Known rows, with every way that one mark hangs from another
[z130 [z717 z590 z799]]: -20.5 20.4 -5.5 5.8 -14.5 -0.8 -10.9 11.8 -4.4 6.9 -17.5 -7.7 14.4 1.5 -14.2 16.5 5.7 15.3 -4.9 6.3 -28.6 5.8 -6.2 38.7 -23.5 8.4 11.2
[z241 [z441 [z249 [z799 [z717 z130]]]]]: -9.0 16.6 3.0 7.7 11.5 -0.7 -8.5 -1.7 -16.5 -11.5 -8.3 -3.6 11.7 -13.2 0.9 18.0 -5.2 3.8 9.8 -11.0 -27.1 12.4 -7.3 18.0 -39.2 8.9 -17.2
[z887 [z241 z441] z854]: -12.2 15.3 -25.0 3.8 11.6 -5.9 8.0 -0.4 -19.2 17.4 -4.9 4.9 9.6 1.1 -13.2 1.4 1.5 -2.2 7.8 -11.2 -36.6 12.5 4.9 -9.6 40.7 0.4 -10.1
[z458 z854]: -1.6 15.8 -7.6 4.4 -0.9 -3.8 -4.6 10.6 -11.9 -4.3 15.8 3.9 14.4 -11.4 -9.2 5.3 -1.3 8.1 -8.2 -6.7 -25.3 13.3 -6.0 23.2 10.1 11.2 -1.0
[z249 [z441 z241] [z799 [z717 z130]]]: -19.8 17.4 8.7 8.3 -8.6 2.1 -22.6 10.1 -21.3 -19.3 -16.6 2.4 2.5 -3.3 4.5 17.8 3.7 8.3 -1.5 4.4 -25.0 9.6 2.2 20.9 -44.4 8.7 -11.4
[z854 [z887 [z249 z441 [z799 z717]]]]: -14.9 12.2 20.7 -7.5 11.2 3.3 -11.4 5.5 -21.0 -15.9 7.2 10.7 0.6 -7.9 -2.7 6.6 -7.4 -8.6 -6.5 -25.7 -12.5 2.6 1.6 9.6 -16.4 9.0 -7.2
[z854 [z887 [z241 z441]]]: -5.0 17.1 -6.4 -0.8 12.9 -1.6 3.4 0.1 -15.2 16.1 -2.8 9.2 0.0 -2.6 -20.1 4.7 -7.0 1.9 5.4 -13.2 -38.2 5.7 3.8 -7.8 17.1 10.2 1.0
[z458 z249 [z854 [z887 [z241 z441]]]]: 2.5 13.7 -1.6 -7.9 4.3 0.6 -1.4 7.9 -17.8 2.4 22.7 7.7 12.8 -5.2 -22.0 3.4 -12.5 0.9 -13.0 5.2 -12.8 5.2 10.0 -5.2 35.7 11.1 -1.9
[z717 z130 z590 z799]: -19.2 20.9 -19.0 6.7 -10.8 -3.7 -9.5 12.2 -7.3 10.4 -21.9 -8.3 20.1 2.1 -8.8 21.1 7.9 15.7 3.4 -3.3 -29.7 -2.9 -12.8 41.0 -29.3 7.8 3.5
[z458 [z249 z441 z799] z854]: -10.8 12.1 23.2 0.1 -13.5 -1.2 -9.1 13.0 -18.2 -30.5 15.8 10.0 17.6 -10.2 -3.1 8.8 -6.0 5.5 -17.3 2.5 2.0 7.2 4.1 18.5 4.3 11.0 -5.9
[z249 [z799 z717]]: -13.0 15.2 -1.7 13.8 2.9 2.4 -7.5 2.8 -13.1 -10.3 -1.0 11.7 7.6 -5.8 -2.9 10.2 -6.8 3.8 -3.2 -15.9 -20.5 8.6 -5.5 17.9 -27.8 7.1 -10.3
[z854 [z887 [z241 z441] z249]]: -0.5 14.8 -12.9 -9.7 17.4 -3.1 -2.0 1.4 -15.5 25.1 14.7 6.6 2.1 -5.7 -19.6 0.5 -7.1 -9.0 3.6 -18.1 -34.6 5.7 4.1 -12.7 31.2 8.4 -2.6
[z799 [z717 z130]]: -10.3 17.9 -21.9 12.0 9.2 0.1 -7.2 2.4 -11.6 1.6 2.0 -2.0 11.5 -4.2 -5.5 17.7 -5.1 8.1 1.4 -16.8 -28.8 15.4 -8.2 37.9 -29.1 9.9 -9.7
[z887 [z249 z441 [z799 z717]] z854]: -20.0 9.7 3.3 -0.9 8.5 -1.1 -6.0 3.9 -25.9 -16.0 7.9 5.9 10.3 -3.1 4.6 2.9 1.4 -12.0 -5.1 -25.5 -11.1 7.5 2.6 4.9 4.8 -1.1 -18.7
[z887 [z241 z441] [z249 z799] z854]: -13.3 10.6 -19.1 -1.4 13.1 -7.8 5.2 -0.1 -20.9 15.9 7.1 9.0 7.4 -0.6 -6.9 -4.5 2.7 -15.5 6.2 -12.5 -25.3 6.2 5.9 -18.9 39.0 -0.5 -20.1
[z441 z241 [z249 [z799 [z717 z130 z590]]]]: -13.5 18.9 -8.2 2.4 -5.4 4.6 -24.3 13.5 -11.7 -3.6 -10.4 -10.7 7.8 -4.7 3.9 18.6 9.3 11.3 -2.0 2.5 -27.3 0.5 -8.2 22.6 -43.3 5.8 -11.2
[z887 [z249 [z441 z241] [z799 z717]] z854]: -19.5 11.8 5.2 -5.0 1.1 -0.4 -19.9 7.4 -26.5 -17.0 10.1 6.4 4.0 -4.0 5.7 1.1 8.8 -9.8 -6.6 -9.8 -19.9 6.7 8.3 -7.8 4.0 -2.2 -17.1
[z241 [z441 [z249 [z799 [z717 z590]]]]]: -10.8 16.3 1.6 6.6 8.0 4.5 -13.5 2.3 -15.3 -7.6 -11.2 -7.7 15.6 -9.8 -0.7 13.1 -1.4 5.0 7.8 -18.2 -25.3 1.5 -1.1 3.9 -26.7 3.5 -11.8
[z887 z241 z249]: -3.3 13.1 -30.6 -1.3 5.0 -5.2 -9.5 6.8 -9.2 36.3 20.3 6.2 4.6 -3.2 -12.8 2.6 -3.3 -5.0 -1.8 -11.4 -25.5 11.9 -1.2 -2.3 32.0 7.7 -8.8
[z458 [z854 [z887 [z249 [z441 z241]]]]]: -1.7 14.4 17.0 -20.8 -3.7 -0.6 -19.5 18.7 -21.4 -10.9 24.3 3.2 2.7 -14.4 -8.9 -0.1 5.0 -0.1 -14.5 0.2 -25.4 5.0 5.8 4.9 17.6 11.9 3.6
[z458 z249]: -4.1 17.2 -9.7 2.6 1.9 -3.8 -5.9 4.0 -4.6 -7.5 23.5 6.4 13.4 -9.9 -13.3 10.1 -6.2 7.9 -10.0 -10.1 -18.4 11.4 -4.7 20.1 6.2 9.9 1.9
[z854 [z887 z241 [z249 z441 z799]]]: -15.0 11.8 10.3 -11.3 4.7 -1.6 -6.0 9.6 -19.2 7.5 4.5 12.8 -6.0 -1.7 -7.8 2.7 -5.0 -7.5 -4.3 -13.4 -14.9 0.7 2.8 -2.9 13.9 9.0 -5.4
[z241 [z441 z249]]: 0.9 17.7 0.6 -1.0 8.8 -4.7 -5.3 -0.7 -10.9 1.8 7.0 -3.0 10.4 -19.9 -7.0 8.4 -3.0 8.3 10.1 -13.6 -38.6 15.1 -5.2 6.9 -0.8 9.8 -1.4
[z590 [z717 z130 z799]]: -12.8 16.9 -8.7 3.5 0.1 -5.2 -6.6 12.6 -9.2 7.5 -0.4 -4.1 14.7 -8.2 -4.0 20.2 1.0 8.2 3.2 -4.1 -27.6 8.4 -21.3 58.9 -31.5 10.8 3.7
[z249 [z441 z241] [z799 [z717 z130 z590]]]: -24.8 19.2 -0.7 7.6 -8.9 4.8 -26.3 14.6 -19.6 -16.6 -26.2 -5.0 8.8 2.9 3.6 20.7 10.2 12.0 -1.6 0.2 -23.4 -0.2 2.6 22.1 -41.7 6.4 -9.4

Rows
-17.7 11.3 -21.9 2.8 8.0 0.7 -5.6 7.4 -17.4 -0.9 9.6 -0.8 17.1 1.2 -0.3 3.2 5.4 -11.1 -3.8 -26.5 -13.8 -3.3 -2.8 8.3 4.8 -4.1 -17.9 -> [z887 [z249 [z799 [z717 z590]]] z854]
-4.6 16.5 15.7 3.1 7.7 -3.9 -2.3 -0.1 -11.7 -11.9 0.0 6.1 9.0 -18.8 -1.8 7.5 -1.1 5.5 9.4 -11.9 -31.6 8.8 -7.1 0.1 -13.3 9.3 -4.8 -> [z241 [z441 [z249 z799]]]
-5.7 16.4 6.1 1.8 -3.9 3.0 -24.3 6.7 -11.8 -7.8 7.5 4.6 0.4 -14.3 2.5 8.8 1.0 8.0 -6.0 -1.1 -27.3 9.1 -4.5 4.1 -30.3 6.1 -7.8 -> [z441 z241 [z249 [z799 z717]]]
-16.5 18.1 19.3 2.4 -13.2 -2.0 -17.0 10.0 -15.9 -17.7 -10.8 11.7 0.5 -8.5 1.0 7.6 8.3 9.8 -1.9 1.6 -29.0 7.4 2.5 3.0 -16.0 10.3 1.3 -> [z249 [z441 z241] z799]
-16.4 9.7 7.1 -8.5 8.0 4.4 -14.8 7.3 -23.8 9.1 4.4 12.5 -4.6 0.5 -6.4 5.9 -10.3 -10.8 -7.9 -16.7 -9.9 1.7 6.8 -6.8 -0.3 7.0 -14.0 -> [z854 [z887 z241 [z249 z441 [z799 z717]]]]
-5.2 15.1 11.3 -6.9 10.8 -0.4 0.7 1.6 -15.2 6.9 -6.6 8.3 -4.2 -9.5 -10.3 5.3 -6.6 1.6 4.8 -7.9 -29.7 2.6 -2.1 -12.1 1.9 10.0 -3.0 -> [z854 [z887 [z241 [z441 [z249 z799]]]]]
-16.0 15.6 14.5 6.5 -8.9 3.7 -23.7 7.8 -19.8 -18.9 -7.9 10.6 0.2 -5.7 1.9 10.5 2.8 6.6 -4.5 -2.2 -23.3 9.0 4.4 4.6 -29.9 6.1 -6.9 -> [z249 [z441 z241] [z799 z717]]
-14.2 19.7 -30.6 12.2 5.8 2.1 -11.2 8.9 -11.2 5.7 -9.2 -9.5 17.6 2.6 -6.5 21.2 0.2 10.4 1.4 -17.4 -27.1 5.0 -7.5 39.3 -29.1 7.3 -9.0 -> [z799 [z717 z130 z590]]
-19.2 9.3 -6.7 -5.3 3.8 -6.3 -2.6 8.0 -23.0 11.0 2.1 9.5 2.3 2.4 -0.8 -0.9 4.8 -11.7 -2.2 -12.2 -12.6 6.1 4.7 -10.3 38.1 0.3 -18.2 -> [z887 z241 [z249 z441 z799] z854]
-15.0 13.8 23.4 -10.3 5.8 -2.0 -4.0 7.3 -17.1 -16.5 7.1 12.1 0.0 -11.7 -5.5 3.9 -1.7 -5.7 -2.8 -22.5 -20.2 0.3 -2.1 12.1 -4.3 11.5 -0.7 -> [z854 [z887 [z249 z441 z799]]]
-12.4 13.3 24.2 -12.0 2.9 4.3 -23.7 9.8 -23.4 -19.1 10.1 10.5 -3.7 -7.6 -1.4 4.7 0.5 -5.5 -8.8 -10.5 -22.7 2.4 5.3 -0.3 -17.1 9.0 -4.3 -> [z854 [z887 [z249 [z441 z241] [z799 z717]]]]
-7.7 10.2 -15.2 7.1 10.1 0.8 -13.5 -0.6 -20.2 23.0 10.5 9.6 7.4 -2.6 -6.1 3.9 -9.2 -12.3 4.1 -11.9 -21.3 8.8 9.1 -18.8 8.9 4.5 -22.4 -> [z887 [z241 z441] [z249 [z799 z717]]]
-4.6 9.9 4.0 -17.1 4.4 -0.2 -10.7 15.8 -22.4 15.2 21.2 3.2 2.1 -3.4 -12.9 1.9 -6.2 -5.1 -13.4 -7.0 -12.5 5.9 6.0 1.6 36.3 10.6 -5.0 -> [z458 [z854 [z887 z241 [z249 z441]]]]
-9.1 12.1 -6.5 7.3 6.8 1.0 -12.6 2.5 -13.4 0.3 20.0 9.8 9.6 -8.6 -1.7 6.2 -5.9 -8.4 -4.5 -21.4 -17.1 8.0 -3.0 11.7 -15.0 6.3 -15.0 -> [z887 [z249 [z799 z717]]]
-6.5 13.0 10.4 -2.4 17.0 4.9 -7.7 -0.3 -19.8 6.3 -5.6 5.2 -3.9 -6.4 -9.9 7.2 -12.0 -1.9 2.1 -12.2 -23.0 1.9 1.9 -13.6 -11.8 6.5 -11.9 -> [z854 [z887 [z241 [z441 [z249 [z799 z717]]]]]]
-9.6 17.2 -2.5 1.7 -10.1 5.8 -29.2 12.0 -11.7 -3.0 -2.8 -4.4 5.6 -9.4 1.8 12.0 6.5 10.2 -4.3 -4.3 -27.2 0.1 -4.8 5.0 -29.7 2.9 -7.6 -> [z441 z241 [z249 [z799 [z717 z590]]]]
-4.2 13.6 12.8 -4.5 -9.0 -2.1 -10.6 12.8 -16.3 -22.1 24.5 1.4 18.5 -10.9 -8.4 9.8 -6.0 8.2 -16.9 0.6 -3.8 11.9 3.7 19.7 14.6 11.7 -1.1 -> [z458 [z249 z441] z854]
-8.2 12.2 -2.1 -6.9 14.0 -1.9 -0.7 1.7 -17.5 14.2 8.9 13.1 -0.2 -3.8 -14.3 -0.2 -6.6 -11.4 3.6 -12.9 -27.9 0.0 4.1 -15.1 17.6 8.6 -7.3 -> [z854 [z887 [z241 z441] [z249 z799]]]
-12.6 11.3 -20.4 -8.8 7.5 -7.1 -5.2 7.2 -21.6 22.7 10.3 2.8 4.0 0.7 -6.3 0.4 2.2 -8.6 -2.0 -15.8 -19.2 11.4 4.8 -7.9 48.2 0.4 -13.0 -> [z887 z241 [z249 z441] z854]
-10.4 15.6 -6.5 -12.4 -0.9 -6.4 -12.8 9.3 -19.7 -4.6 15.4 2.0 4.9 -9.2 -1.5 -0.9 12.4 -3.1 -3.7 -11.2 -29.9 10.0 5.3 -3.8 30.4 1.7 -5.1 -> [z887 [z249 [z441 z241]] z854]
-3.1 15.7 22.7 -16.9 -13.5 1.5 -17.2 17.7 -19.1 -29.2 23.9 6.4 6.0 -10.5 -12.0 5.9 -1.1 10.1 -22.8 9.1 -15.1 4.1 7.9 9.3 13.2 12.7 8.1 -> [z458 [z249 [z441 z241]] [z854 z887]]
1.7 11.5 -12.7 -13.4 7.4 -1.0 -3.7 14.3 -15.7 23.6 33.0 6.8 4.1 -4.3 -16.9 -1.0 -6.4 -6.4 -13.6 -7.1 -16.8 5.1 -0.9 1.3 37.5 10.9 -5.0 -> [z458 [z854 [z887 z241 z249]]]
-0.6 12.5 -6.3 -8.9 -0.3 1.0 -3.4 12.5 -13.4 5.9 29.9 9.1 8.6 -2.9 -21.2 4.8 -10.4 3.2 -22.4 3.6 -6.4 5.6 2.5 6.2 31.1 11.2 -1.1 -> [z458 z249 [z854 [z887 z241]]]
-9.0 9.7 26.1 -9.9 5.5 5.2 -13.4 11.8 -26.6 -24.0 16.3 4.9 8.2 -10.5 -1.9 4.6 -6.3 -8.8 -15.6 -17.6 -4.2 2.2 3.4 10.3 -6.7 8.7 -10.2 -> [z458 [z854 [z887 [z249 z441 [z799 z717]]]]]
-18.5 13.5 18.4 10.5 -0.9 2.6 -13.3 4.4 -20.2 -17.9 -8.6 8.7 6.5 -5.4 2.3 13.0 -5.4 4.1 -2.7 -17.4 -16.0 9.2 1.8 16.9 -28.4 7.6 -10.0 -> [z249 z441 [z799 z717]]
-10.8 11.6 21.7 0.4 -18.0 5.4 -29.8 14.8 -24.6 -35.0 18.1 6.3 12.1 -8.0 0.2 9.4 -2.5 6.8 -23.1 14.3 -1.3 8.6 11.3 4.9 -10.7 7.4 -11.3 -> [z458 [z249 [z441 z241] [z799 z717]] z854]
-11.5 12.8 -5.4 -0.9 10.5 -5.9 5.2 0.0 -18.4 10.0 -4.0 6.3 4.0 -4.4 -4.8 0.6 1.2 -2.3 7.2 -7.4 -26.3 8.5 -0.6 -19.7 23.6 -0.5 -16.7 -> [z887 [z241 [z441 [z249 z799]]] z854]
-4.8 14.5 22.9 -13.0 -1.6 0.5 -3.9 12.3 -17.9 -27.1 23.2 5.7 12.5 -9.8 -14.0 8.6 -8.9 6.4 -19.8 -3.6 -5.6 6.2 3.9 18.5 11.9 13.4 4.8 -> [z458 [z249 z441] [z854 z887]]
-5.7 11.3 6.9 -5.7 -4.9 1.3 -0.7 13.2 -14.9 -4.8 22.6 14.8 7.6 -0.8 -14.8 3.5 -10.2 0.9 -22.9 8.3 -0.5 -0.2 0.3 2.8 16.4 10.9 -5.1 -> [z458 [z249 z799] [z854 [z887 z241]]]
-6.9 14.3 0.0 1.9 4.9 -3.4 -5.6 0.9 -13.9 15.2 -5.0 7.1 2.8 -10.4 -5.6 6.5 -4.6 2.5 9.4 -2.4 -29.8 9.4 -1.7 -14.0 4.9 7.3 -10.1 -> [z887 [z241 [z441 [z249 z799]]]]
-14.5 8.7 -21.8 3.9 16.5 -1.2 -4.0 -2.3 -26.1 15.3 9.8 7.1 9.1 2.1 -5.3 -1.6 -3.1 -17.6 3.6 -14.9 -19.8 6.9 10.2 -19.2 28.3 -3.2 -27.9 -> [z887 [z241 z441] [z249 [z799 z717]] z854]
-21.1 17.1 7.9 6.2 -12.6 6.4 -28.5 13.6 -19.5 -13.0 -17.8 0.4 6.0 -0.4 1.8 14.2 7.6 9.4 -4.6 -2.5 -23.3 -1.3 5.5 4.9 -28.0 4.8 -6.0 -> [z249 [z441 z241] [z799 [z717 z590]]]
-4.3 11.8 12.9 -9.5 3.8 -1.6 0.7 12.2 -15.7 -11.9 27.5 11.9 8.4 -11.2 -7.8 -0.8 -3.0 -7.2 -13.4 -11.9 -14.3 1.8 -7.4 17.4 6.7 12.2 -2.9 -> [z458 [z854 [z887 [z249 z799]]]]
-11.1 10.4 23.8 -10.7 -8.7 2.3 -5.2 15.3 -21.5 -13.4 12.3 13.7 4.9 -0.4 -11.9 6.3 -10.5 1.4 -22.6 9.5 3.2 1.2 9.3 0.7 18.1 11.3 -3.3 -> [z458 [z249 z441 z799] [z854 [z887 z241]]]
-9.6 14.5 24.4 -4.7 -20.9 -0.3 -22.1 17.0 -19.3 -32.8 17.9 10.3 11.9 -9.2 -2.1 6.2 2.1 8.5 -20.8 18.9 -7.6 6.1 9.0 3.7 1.9 9.9 -3.1 -> [z458 [z249 [z441 z241] z799] z854]
-2.0 13.4 -18.6 -11.1 11.9 -2.9 -3.3 6.8 -10.9 29.5 20.6 8.1 -2.1 -2.5 -17.9 1.4 -6.5 -6.0 -5.1 -16.5 -27.7 5.6 -3.3 2.3 27.7 9.6 -1.1 -> [z854 [z887 z241 z249]]
